Each row comes from the steps of one walk. Every step used is in the known rows, and no mark comes twice. Write the walk behind each row, first mark first.
Known rows:
vifu mapi veta vakub pufopu: [ 2.11 -0.49 -2.63  0.37 -0.06 -1.02 -4.12  3.92  0.58 -0.88  4.72 -1.13
 -1.92  1.54 -2.64 -0.79 -0.24 -5.22  0.20  0.57 -0.08  1.31  0.41  2.18
  1.33]
tamon veta pepo: [ 0.79  0.45 -2.25 -0.83  1.18  0.00 -1.82 -0.24  2.27 -2.36  0.15 -0.79
 -1.76  4.44 -1.20 -3.55 -1.65 -4.21 -0.82  0.47 -2.67  2.76  1.37  1.65
  4.58]
mapi vifu: [-0.14  0.96 -1.62  3.38 -0.84 -0.18 -1.59 -1.60  0.85 -1.01  0.66 -1.55
 -1.09  2.17 -1.39  0.96 -1.14 -7.96 -0.70  1.28 -3.96  1.87  0.51  2.76
  3.78]
mapi vifu rezapib veta: [ 1.39  0.17 -0.72  1.15  1.40  0.29 -2.15 -1.78 -1.52 -1.92  0.15 -1.49
 -0.63  2.00 -3.89  0.90 -1.43 -7.10  0.09  3.05 -3.95  2.01  0.70  5.83
  2.19]
rezapib vifu mapi veta vakub pufopu: [ 2.72 -0.73 -2.47  1.31  0.07 -1.20 -4.30  4.47  0.20 -0.75  4.78 -1.24
 -1.84  1.37 -2.85 -0.78 -0.43 -6.44 -0.74  0.59 -0.57  1.72  0.29  2.54
  1.40]
mapi veta: [ 0.29  1.36 -1.58 -0.03 -1.46 -0.05 -1.64 -1.19  0.50 -1.68 -0.09 -0.75
 -1.61  4.02 -2.36 -1.86 -1.23 -3.66 -0.34  2.50 -1.95  1.36  0.39  2.24
  3.28]
vakub pufopu: [ 1.83 -0.61 -2.53  0.25  0.53 -1.15 -2.85  3.68  0.81 -1.21  1.60 -0.55
 -1.00 -0.58 -3.46  1.46  0.17 -4.23 -0.06 -0.19 -0.68  0.67  2.68  2.07
  3.36]
pufopu pepo veta rezapib: [ 0.63 -0.51 -2.37 -1.36  3.30  0.96 -3.66 -5.03  2.14 -4.33 -0.87 -0.07
 -1.59  4.69 -2.34 -4.95 -0.55 -3.50  1.07  0.83 -3.14  1.71  1.86  6.33
  4.82]
mapi vifu rezapib veta vakub pufopu: [ 1.84 -0.77 -2.46  1.31  0.91 -0.68 -3.93  3.48 -0.63 -0.82  5.21 -1.43
 -1.70  0.53 -3.43  0.46 -0.86 -7.28  0.03  1.07 -1.02  1.94  0.46  3.88
  3.01]
vakub veta rezapib vifu mapi: [ 4.41 -0.88 -1.02  1.61  3.15 -1.13 -3.42 -1.42  0.91 -2.59 -0.48 -1.45
  0.11  3.15 -2.13 -0.51  0.12 -6.39 -0.72 -0.25 -3.37  1.42  1.66  5.18
 -3.39]
rezapib veta mapi: [ 5.60 -0.22 -1.21 -1.10  0.91 -1.50 -2.32  4.18  0.71 -2.52 -1.93 -1.47
 -0.80  2.16 -0.99 -0.87 -0.53 -3.86  0.42  0.92 -4.00  0.74  0.86  2.96
  1.50]
tamon veta: [ 0.78  0.53 -2.59 -0.86  2.70  0.80 -1.27 -0.73  1.85 -1.14  1.69 -0.20
  0.17  4.72 -1.80 -4.92 -0.58 -3.58 -1.43  0.27 -2.07  1.34  0.78  2.18
  2.08]
veta vakub pufopu: [ 2.05 -0.92 -2.72  0.02  0.18 -0.93 -3.50  4.31  0.85 -0.44  5.62 -0.74
 -1.76  0.14 -2.97  0.56 -0.50 -4.55 -0.12 -0.05  0.07  1.51  0.45  2.14
  3.52]
mapi vifu rezapib: [-0.72  0.97 -0.80  2.65  0.21  0.49 -2.18 -4.04 -0.07 -1.67  0.30 -1.33
 -0.40  1.97 -2.22  1.58 -0.66 -7.45  0.09  3.25 -3.40  1.97  1.28  6.23
  0.63]
veta pepo pufopu vakub: [ 0.72 -0.79 -2.59 -0.40  0.13  1.30 -5.52  1.98  3.39 -0.82  1.00  0.47
 -0.46  1.71 -2.64  0.58  0.05 -3.94  0.66  1.02 -2.32  1.96 -2.16  2.75
  2.85]
pufopu vakub veta: [ 1.13 -1.86 -2.96  0.09  5.75 -0.47 -1.88 -1.03  1.31 -1.22  1.17 -0.06
  0.49  4.59 -3.49 -0.55 -0.14 -4.16  0.73  0.49 -0.26  0.65 -2.70  1.91
  1.75]
mapi veta vakub pufopu pepo: [ 0.39 -1.09 -3.13  0.22 -0.35 -0.44 -4.12  1.97  2.05 -2.29  1.90  0.02
 -1.31  1.35 -3.57 -4.73 -0.34 -4.38  0.66  0.93 -1.65  1.97 -0.61  1.91
  8.31]
veta rezapib vifu: [ 3.06 -0.19 -1.34  2.25 -0.16  0.02 -2.67 -2.00  0.45 -2.50  0.44 -0.86
 -0.97  2.04 -2.86 -0.02 -1.23 -6.15 -2.18  0.82 -3.57  2.63  1.01  6.23
  3.20]
pufopu vakub veta mapi: [ 4.30 -1.22 -2.48 -0.13  4.10 -1.69 -2.54  2.90  2.02 -2.39 -1.50 -0.95
  0.20  4.35 -0.61 -1.52  0.52 -3.97  1.10  0.34 -2.02  0.27 -1.27  2.08
  0.00]
pepo pufopu vakub veta mapi vifu: [ 2.10  0.20 -2.44  3.31  2.39 -0.96 -4.00  1.84  1.89 -1.89 -0.92 -2.06
 -0.34  3.86 -0.09 -0.98 -0.07 -9.11  0.42  0.92 -3.86  1.15  0.69  2.64
  1.50]
mapi vifu rezapib veta pepo pufopu: [ 1.50  1.15 -1.28 -0.37  0.85  0.55 -6.54  2.64  2.33 -2.18 -0.05 -1.09
 -1.53  1.38 -2.33 -0.55 -1.10 -7.03 -0.07  1.72 -3.72  2.31  5.51  4.17
  3.92]
veta pepo pufopu: [ 1.66  1.08 -1.68 -1.62  0.14  0.37 -6.00  3.59  3.90 -1.77  0.43 -0.30
 -1.58  1.07 -1.78 -0.57 -0.76 -4.33 -0.27  0.55 -2.62  1.81  5.34  2.40
  4.33]
tamon veta rezapib: [ 0.74  0.50 -2.62 -0.77  1.32  1.00 -2.15 -5.33  1.78 -3.72  0.70 -0.64
 -0.94  5.07 -1.60 -4.70 -0.69 -3.39 -0.05  0.58 -2.43  2.11  1.95  6.30
  2.08]
mapi vifu rezapib veta vakub pufopu pepo: [ 0.33 -1.28 -2.71  1.45  0.62 -0.29 -4.32  1.31  1.12 -2.40  1.85 -0.52
 -0.96  0.67 -3.83 -3.73 -0.41 -6.62  0.85  1.41 -2.65  2.29 -0.46  3.58
  7.69]
vakub pufopu pepo: [ 0.69 -1.15 -2.83  0.27  0.34 -0.60 -3.48  1.91  2.28 -2.53 -0.58  0.32
 -0.53 -0.21 -3.83 -3.21  0.30 -3.79  0.72  0.30 -2.19  1.33  0.99  1.82
  8.16]

Which walk is each row?
[ 4.33 -0.72 -0.81  1.14  3.04 -0.51 -3.87 -1.21  1.02 -2.36 -0.40 -1.23
 -0.23  3.11 -1.90 -0.85  0.22 -6.17 -0.91 -0.11 -4.01  1.36  1.58  5.47
 -3.47]
pepo veta rezapib vifu mapi
[ 0.78  0.75 -0.91  2.20  2.12  0.09 -3.01 -2.10  0.19 -2.21 -1.05 -1.65
 -0.48  3.31 -0.85 -0.11 -0.13 -7.80  0.46  3.11 -4.01  1.37  1.73  6.18
 -0.69]
pepo veta mapi vifu rezapib
[ 2.52  0.28 -1.40  2.36 -0.76  0.05 -2.76 -2.35  0.01 -2.82 -0.01 -1.21
 -1.46  3.32 -2.78 -1.34 -1.52 -6.55 -2.18  1.69 -3.45  2.74  0.87  6.17
  3.24]
mapi veta rezapib vifu
[ 0.91 -1.31 -2.56 -0.14  3.36 -0.85 -2.28 -0.50  1.82 -2.48 -0.23 -0.61
 -1.44  4.43 -2.43 -0.60 -1.18 -4.65  0.71  0.60 -1.43  2.29 -1.10  1.43
  4.33]
pufopu vakub veta pepo
[ 2.25  0.20 -1.46  0.50 -0.93 -0.16 -3.36  0.68  0.81 -0.35  5.54 -1.21
 -1.92  4.40 -1.46 -2.37 -1.66 -5.43 -0.93  1.62 -1.73  2.66 -2.54  2.93
  0.39]
rezapib vifu mapi veta vakub
[ 1.10 -0.04 -2.56 -1.00  1.29  0.83 -2.27  0.39  1.96 -0.01  7.27 -0.47
 -1.08  4.93 -1.34 -4.58 -1.63 -3.94 -1.24  0.48 -1.01  2.62 -2.37  2.53
  2.60]
tamon veta vakub
[ 1.84  0.63 -2.12 -1.55  3.03 -0.18 -5.95  3.38  3.78 -2.12  0.42 -0.41
 -1.23  2.51 -2.00 -1.55 -0.69 -4.95 -0.04  0.25 -1.76  1.47  5.91  1.98
  4.03]
vakub veta pepo pufopu
[ 4.18 -0.45 -1.08  1.45  2.14 -0.45 -3.44 -1.47  1.29 -2.35 -0.15 -1.24
  0.19  3.35 -1.72 -1.71  0.15 -6.11 -1.34 -0.24 -3.93  1.69  1.39  5.45
 -3.49]
tamon veta rezapib vifu mapi
[ 2.09  0.89 -1.36 -1.75  1.03  0.58 -6.28  3.11  2.58 -2.12  0.12 -0.51
 -1.40  1.31 -2.68 -0.62 -0.98 -5.24 -0.04  1.53 -3.14  2.03  5.45  4.05
  3.64]
vifu rezapib veta pepo pufopu
[ 2.19 -0.11 -0.61 -0.77  1.78  0.23 -1.93 -1.13 -1.23 -2.01  0.35 -0.94
 -0.43  1.66 -4.30  0.76 -1.18 -4.72  0.20  2.74 -3.19  1.58  0.79  5.60
  1.87]
vifu rezapib veta
[ 0.92 -1.05 -2.92 -0.15  3.46  0.14 -2.57 -5.59  1.57 -3.83  0.35 -0.46
 -0.67  4.97 -2.84 -1.61 -0.42 -3.86  1.41  0.72 -1.21  1.70 -0.47  6.02
  1.94]
pufopu vakub veta rezapib
[ 1.22 -1.00 -2.57 -0.52  0.46  1.19 -5.62  2.34  2.73 -0.90  0.83  0.32
 -0.48  1.73 -3.10  0.43 -0.24 -4.33  0.66  1.20 -2.64  2.05 -2.34  3.07
  3.11]
rezapib veta pepo pufopu vakub
[ 4.25 -0.94 -2.40 -1.18  4.17 -1.17 -4.07  4.87  2.43 -2.95 -2.46 -0.72
 -0.84  3.38 -0.52 -4.53  0.71 -4.12  0.91  0.18 -3.44  0.13  1.79  2.19
  3.00]
vakub pufopu pepo veta mapi
[ 1.28  0.86 -1.63 -0.22 -1.01  0.05 -3.03 -5.50  1.03 -4.33 -1.18 -1.27
 -1.79  4.79 -1.72 -2.59 -0.63 -3.85  1.06  1.73 -2.76  1.79  1.93  6.47
 -0.17]
vifu mapi veta rezapib
[ 1.87  0.51 -1.18  0.68 -0.92 -0.95 -2.91  0.04  1.12 -2.80 -1.57 -1.64
 -2.50  4.06 -1.51 -1.50 -1.49 -5.70 -0.50  1.58 -3.41  2.82  1.09  2.19
  2.29]
rezapib vifu mapi veta pepo
[ 2.43  0.79 -1.02  1.45 -0.36 -0.74 -2.84 -0.19  0.24 -1.74 -0.80 -1.40
 -0.94  4.11 -2.06 -1.67 -0.60 -5.82 -1.05  1.87 -3.13  1.36  0.57  3.09
 -1.12]
rezapib vifu mapi veta
[ 0.35 -0.32 -2.69 -0.23 -0.37  1.31 -5.69  1.66  3.06 -1.08  0.63  0.37
 -0.81  2.61 -2.51 -0.40 -0.14 -4.19  0.65  1.66 -2.32  2.01 -2.37  2.76
  2.89]
mapi veta pepo pufopu vakub
[ 2.88 -1.14 -2.13  1.95  2.88  0.08 -4.14 -0.62  0.67 -2.96  0.05 -0.64
 -1.18  2.69 -3.26 -2.74 -0.72 -7.04 -1.85  0.63 -3.47  2.30  1.75  6.07
  4.61]
vakub pufopu pepo veta rezapib vifu
[ 1.38 -1.32 -3.05 -0.44  6.04 -0.12 -3.97  0.72  2.40 -1.16  1.50  0.06
  0.65  4.24 -3.35 -1.14  0.37 -4.64  0.73  0.27 -0.34  0.52 -0.48  2.07
  1.61]
pepo pufopu vakub veta
[ 4.77 -0.49 -2.06 -0.69  4.01 -2.29 -2.07  3.23  1.87 -2.82 -1.70 -1.36
 -0.28  4.13 -0.20 -1.94  0.22 -3.97  0.67  0.16 -2.17  0.11  1.83  1.96
  0.55]
vakub veta mapi
[ 1.50 -0.32 -2.83  0.33 -0.45 -0.92 -3.65  3.86  0.43 -0.78  5.14 -1.00
 -2.25  1.42 -2.89 -0.87 -0.74 -4.96 -0.10  0.86  0.13  1.57  0.40  2.02
  3.50]
mapi veta vakub pufopu
[ 1.32  1.13 -2.25 -1.69  1.57  0.93 -5.95  3.32  4.09 -1.70  0.82 -0.28
 -1.05  2.79 -1.40 -3.45 -0.65 -4.70 -0.74  0.24 -2.62  1.88  5.54  2.33
  3.78]
tamon veta pepo pufopu
[ 2.84  0.62 -1.53  2.99 -0.03 -1.12 -2.28  1.46  0.43 -2.15 -1.40 -2.41
 -1.13  2.69 -0.38 -0.28 -1.02 -8.59 -0.15  1.40 -5.20  1.59  0.77  3.21
  2.65]
rezapib veta mapi vifu
[ 1.75  1.05 -2.23  3.19  0.63 -0.60 -2.18  0.81  1.47 -1.92 -0.80 -2.25
 -0.67  4.16  0.61 -2.73 -0.55 -8.50 -0.66  0.88 -4.70  1.54  1.01  2.69
  1.82]
tamon veta mapi vifu
[ 4.09 -1.38 -1.35  1.94  3.13 -0.71 -3.71 -1.61  1.04 -2.37 -0.32 -1.11
  0.44  3.34 -2.39 -0.18  0.43 -6.43 -0.43 -0.15 -3.38  1.48 -0.50  5.33
 -3.83]
pufopu vakub veta rezapib vifu mapi
[ 2.21 -0.18 -1.42 -1.05  0.23 -0.53 -2.01  0.71  0.60 -2.64 -0.61 -1.07
 -2.46  2.22 -2.82 -0.03 -2.22 -4.42 -0.02  1.15 -3.36  2.79  1.05  2.39
  5.91]
rezapib veta pepo
[ 0.74  0.98 -1.19  2.61  1.20  0.12 -2.60 -2.35  0.40 -2.26 -0.83 -1.73
 -0.11  3.47 -0.71 -1.06 -0.24 -7.74  0.17  2.97 -3.98  1.77  1.56  6.11
 -0.89]
tamon veta mapi vifu rezapib
[ 0.94 -0.80 -2.18 -0.31  0.86  1.46 -5.87  1.36  2.36 -1.16  0.68  0.23
 -0.32  1.82 -3.20  0.61 -0.05 -4.66  0.92  1.96 -2.67  2.12 -2.15  4.23
  2.04]
vifu rezapib veta pepo pufopu vakub
